Each row was made from one walk, in order. Every step used is in the known rows, and no mark comes twice. Write each row's walk.
Known rows:
K, E, F: [-0.80  0.25  0.73  0.14  2.19  0.15 -0.89 -0.19 -0.08 -0.59 -0.80  2.23
 -2.91  0.41  1.08 -0.59 -2.56  0.48  0.24 -0.17 -0.32 -0.95  0.95 -0.23]
H, F, K, E: [ 1.10  0.67  0.57  1.44  2.76 -0.96 -0.39  0.79  0.41 -0.48  0.74  1.71
 -0.89  0.66 -1.19  0.43 -3.48  1.75 -2.52 -1.37 -1.83  0.52  0.67  1.05]
W, F, Y, E, K: [ 2.18  1.25  0.38 -0.25  3.71 -1.31  0.67  0.77  0.01  0.78  1.23 -1.09
 -1.32 -0.52 -0.11 -0.26 -3.57  3.00 -2.31  1.44 -0.91  0.30 -0.36 -0.16]
L, J: [ 0.49 -1.42  0.67  0.34  0.40  0.68  0.53  0.15  0.30 -0.01 -0.72  1.24
 -0.93 -0.63 -0.04  0.17  1.47  1.93  1.72 -0.27  0.88  0.25  0.37  0.74]
H, E: [ 0.67  0.50 -0.66  0.16  0.19 -0.77 -0.04  0.24 -1.05  0.09  0.24 -0.73
 -2.08 -0.48  0.09 -0.21 -1.10  0.67 -1.47 -1.09  0.20 -1.14  0.44 -0.08]
R, F, K: [ 0.07 -0.61  1.81  1.32  2.13  0.02  0.64 -0.71  0.34 -0.54  0.85  0.27
  0.78 -0.58 -0.79 -1.32 -1.04  3.07 -2.41  0.43 -1.43  1.33  1.07  0.09]
Y, E: [ 1.07  0.42  0.26 -0.30  1.24 -0.92 -0.57  1.27 -0.94  0.99 -0.08 -0.79
 -1.14 -0.09 -0.25 -0.26 -0.60 -0.50 -1.22  0.51  0.67  0.06 -0.28  0.49]
H, F, R: [-0.45  0.25 -0.54 -0.63 -0.12 -0.78  0.10  1.25  0.96 -0.55 -1.10 -0.72
  0.64 -0.78 -2.52  0.13 -1.43  1.22 -0.90 -0.96 -0.55 -0.41  0.74 -0.28]
Y, E, K: [ 1.75  0.27  0.43  0.80  2.03 -0.18 -0.32  0.30 -0.69  0.84  0.87 -0.96
 -1.64 -0.43  0.90 -0.47 -2.19  0.41 -2.37  0.35  0.36 -0.42 -0.66 -0.03]
E, K, F, J, L: [ 0.77 -0.80 -0.15  0.00  2.46  0.54 -0.77 -0.88  0.46 -1.06 -0.93 -0.54
 -2.40 -0.82 -0.08 -0.29 -0.63  3.85  0.79  0.21 -1.70 -0.39  0.14 -1.58]
J, F: [ 0.23 -0.59  1.12 -0.06  1.36 -0.57  0.23 -0.11 -0.22  0.74  0.15 -1.08
 -0.88 -0.03 -1.13 -0.52 -1.29  2.19 -0.99 -0.69 -0.81  0.30 -0.27 -0.86]
F, J: [ 0.78 -0.93 -0.72 -0.80  0.01 -0.48 -0.78  0.49  0.45 -0.82 -1.97 -0.55
 -1.18  0.01 -0.37  0.94  1.44  1.80  1.49  0.83 -0.48  0.82  0.13  1.19]
R, E, K, F, Y: [ 1.44  0.55  0.18 -1.18  2.48  0.41  1.09 -0.55 -0.38 -0.47  1.53 -2.20
 -1.69 -0.97  0.40 -0.58 -2.90  4.04 -1.91  1.28 -0.46 -1.43  0.34 -1.10]
K, E, F, J, L: [-0.98 -0.63  0.06 -0.58  2.86 -0.17 -1.95 -0.17  0.41 -0.63 -2.21  1.34
 -5.44  0.23  0.87 -0.23 -0.40  2.44  1.94 -0.05 -0.77 -0.57  1.44 -1.25]
R, E, Y, F: [ 0.03 -0.90  1.34 -1.42  2.58 -1.63  0.82  0.80 -0.71  0.24  1.17 -2.49
  1.18  1.06 -1.99 -0.93 -1.47  3.23 -1.12  0.14  2.15  0.97  0.19 -1.18]
W, K, E, Y, F: [ 0.62  0.60  1.15 -0.76  4.30 -1.80 -0.01  1.08 -0.02 -0.01  1.64  0.22
  0.85  1.88 -0.90 -0.85 -4.10  0.89 -1.69  0.66 -0.20  0.84  0.53  0.20]
E, F: [-1.54 -0.33  0.98  0.04  1.18  0.38 -0.29 -0.32  0.32 -0.72 -0.28  0.90
 -0.64 -0.24  0.81 -1.13 -1.20  1.20  0.33 -0.37 -0.16 -0.10  0.26 -1.16]
J, L: [-0.83  0.04  0.21  0.15  0.60  0.27 -0.34 -0.54  0.14  0.90  0.67 -0.39
 -1.45 -0.17  0.18 -0.68  0.71  0.14  0.16 -0.64  0.07 -0.57  0.36 -2.15]
K, E, F, R: [-1.04  0.64 -0.40 -1.56  1.86  0.19 -1.25  1.37  0.51 -0.95 -2.21  2.15
 -3.63 -0.81 -0.03 -1.03 -2.60  0.10  0.43  0.58 -0.54 -1.47  1.83 -0.67]
E, Y: [-0.32 -0.52  1.02 -0.61  0.43 -0.82  0.25  0.50  0.08 -0.18  0.81 -1.21
  1.36  0.85 -0.40 -0.03 -0.79  0.71 -0.30  0.37  0.36  1.29 -0.31 -0.33]
K, E, Y: [ 0.31  0.03  0.68 -0.65  1.39 -0.95 -0.20  0.66 -0.38 -0.22  0.35  0.26
 -1.02  1.57 -0.17  0.46 -1.94 -0.30 -0.35  0.69  0.30  0.52  0.36  0.53]
K, F, R, E: [ 0.17  0.56 -0.66 -2.54  1.11  0.53 -0.04  2.72 -0.79 -0.57 -1.55 -0.39
 -1.52 -1.80 -2.17 -1.39 -1.50  1.50 -0.57  1.62  0.34 -2.16  1.35 -1.25]
H, F: [-0.32 -0.11  0.49  1.02  0.12 -0.81  0.44 -0.24  0.37 -0.19  0.26 -0.68
  1.45  0.44 -1.35  0.43 -1.22  1.54 -1.05 -1.66 -0.45  0.23 -0.20  0.16]
F, Y: [ 0.34  0.45 -0.42 -1.29  0.36 -1.03  0.55 -0.73  0.83 -0.03  0.79 -1.92
 -0.22  0.02  0.32  0.63  0.08  1.38  0.09  0.60 -0.76  0.41  0.34  0.15]

Which walk is each row?
[ 0.93 -0.04  1.42  1.45  3.07 -0.20  0.09 -0.49 -0.05 -0.48  0.36  1.57
 -1.50  0.05 -0.64 -0.76 -2.34  2.12 -2.52  0.73 -1.58  0.54  1.70  1.06]
R, F, K, E
[ 0.52  0.83 -0.12 -1.78  1.46 -1.00  0.81 -0.54  0.42 -1.06  0.49 -1.45
  0.75 -0.39 -0.69  0.24 -1.24  2.45  0.51  0.86 -1.82  0.14  0.34  0.06]
K, F, Y
[ 1.58  0.59 -0.21  1.00  1.92  0.19  0.32 -0.64 -1.24 -1.01  0.68 -0.27
 -1.91 -1.10  0.07 -0.72 -3.99  2.45 -2.30 -0.88 -0.96 -1.98  0.04 -0.74]
H, E, K, F
[ 0.99 -0.10 -0.53 -1.36  2.65  0.02  0.36  0.66  0.16  0.08 -0.21 -1.60
 -1.46 -1.47 -1.63 -1.65 -2.61  2.93 -1.86  0.35  1.15 -1.37  1.03 -1.77]
Y, F, R, E, K
[ 2.20  0.66  0.15 -0.56  2.35 -1.13  0.28 -0.61  0.05  0.78  1.63 -2.74
 -1.75 -0.46  1.21  0.05 -2.14  1.79 -2.23  1.02 -0.32  0.07 -0.32  0.16]
F, Y, E, K
[ 1.46 -1.95  0.93 -0.77  2.59  1.41  0.70  1.44 -0.11  0.97 -0.95 -0.79
 -4.97 -2.52 -1.38 -1.70 -1.62  5.28 -1.35  0.24  1.25 -1.68  1.06 -1.68]
L, J, F, R, E, K
[-0.10 -0.85 -0.52 -0.73  0.67 -0.35 -1.13 -0.01  0.59  0.04 -1.53 -0.93
 -2.72 -0.20 -0.15  0.21  2.26  1.89  1.69  0.17 -0.37  0.26  0.51 -0.92]
F, J, L
[ 2.17 -1.15  1.82  0.69  4.47 -0.17 -0.03  0.99  0.20  0.47 -0.18  2.22
 -4.14 -0.41 -1.09 -0.44 -1.90  4.36 -0.92 -0.54 -1.24  0.69  1.04  0.86]
L, J, F, K, E
[ 0.14 -1.81  0.55  0.20  0.45 -0.52  0.13 -1.07  0.42 -1.08 -1.98 -1.18
 -0.41 -0.22 -1.12  0.29  1.29  3.60  0.37  1.11 -0.63  1.03  0.94  1.17]
R, F, J
[ 0.59 -0.59  1.84 -1.03  4.34 -1.62  0.46  1.66 -0.20 -0.07  2.01 -1.53
  1.08  0.59 -2.00 -1.66 -2.28  4.48 -2.39  0.13  0.72  2.03  0.36 -0.91]
R, E, Y, F, K
[-1.61 -1.33  0.57 -1.14  2.23  0.59 -1.43  0.69 -0.30 -0.06 -1.70 -0.64
 -5.07 -0.74  0.67 -1.59  0.81  4.05  0.93  0.20  0.86 -0.92  1.15 -2.69]
R, E, F, J, L
[ 1.47  0.80  0.08  0.25  2.65 -0.26 -0.81  1.02  0.10 -0.34  0.29  2.36
 -2.41  0.23  0.09 -0.13 -2.16  0.22 -1.44  0.40 -1.44  0.24  0.83  1.04]
F, K, E
[-1.00  0.18  0.40  0.34  1.36 -0.22 -0.47 -0.10 -0.78 -0.62 -0.18  0.19
 -2.66 -0.66  0.96 -1.27 -2.43  1.96 -1.12 -1.43  0.10 -1.24  0.64 -1.35]
H, E, F
[ 2.98 -1.37  1.88 -0.31  4.11 -1.18  1.01 -0.48  0.32  1.54  1.24 -2.90
 -3.65 -1.13 -0.05 -0.21 -1.93  5.81 -1.59  0.26 -0.24  0.64 -0.19  0.10]
L, J, F, Y, E, K
[-1.70  0.05  0.03 -1.51  0.94  0.36 -0.73  1.38  0.95 -0.94 -1.68  0.88
 -1.25 -1.48 -0.28 -1.64 -1.38  0.95  0.47  0.39 -0.44 -0.68  1.18 -1.56]
E, F, R
[-0.53  0.07  1.28 -0.18  2.49 -0.42 -0.91  1.03 -0.63  0.28 -0.27  0.16
 -1.79 -0.37  0.68 -1.43 -1.85  0.88 -0.86  0.24  0.39 -0.08 -0.03 -0.60]
Y, E, F
[ 1.14 -1.48  1.37 -1.05  2.19 -0.91  1.40 -0.82  0.97  0.66  0.36 -2.03
 -2.13 -0.73 -0.95  0.11  0.27  5.41  0.65 -0.31 -0.72  0.85  0.45  0.09]
L, J, F, Y
[ 0.73  0.01  1.24 -0.68  2.06 -2.09  0.95 -0.90 -0.23  0.64  0.85 -3.54
 -0.54 -0.26 -0.58 -0.22 -0.87  2.87 -2.18  1.52 -0.16  0.78  0.99  0.69]
R, F, Y, E
[-0.23  0.13  0.38 -3.17  1.50 -0.17  0.17  3.34 -0.83 -0.83 -0.80 -1.42
 -0.29 -0.86 -2.61 -1.47 -2.26  2.20 -0.85  1.88  0.71 -0.73  0.99 -1.51]
K, F, R, E, Y
[ 1.32  0.92 -0.09 -1.68  1.64 -1.97  0.01  0.65 -0.17  0.91  0.78 -2.73
 -1.23 -0.20  0.28  0.41 -0.63  1.02 -1.15  1.15 -0.13  0.46  0.08  0.69]
F, Y, E
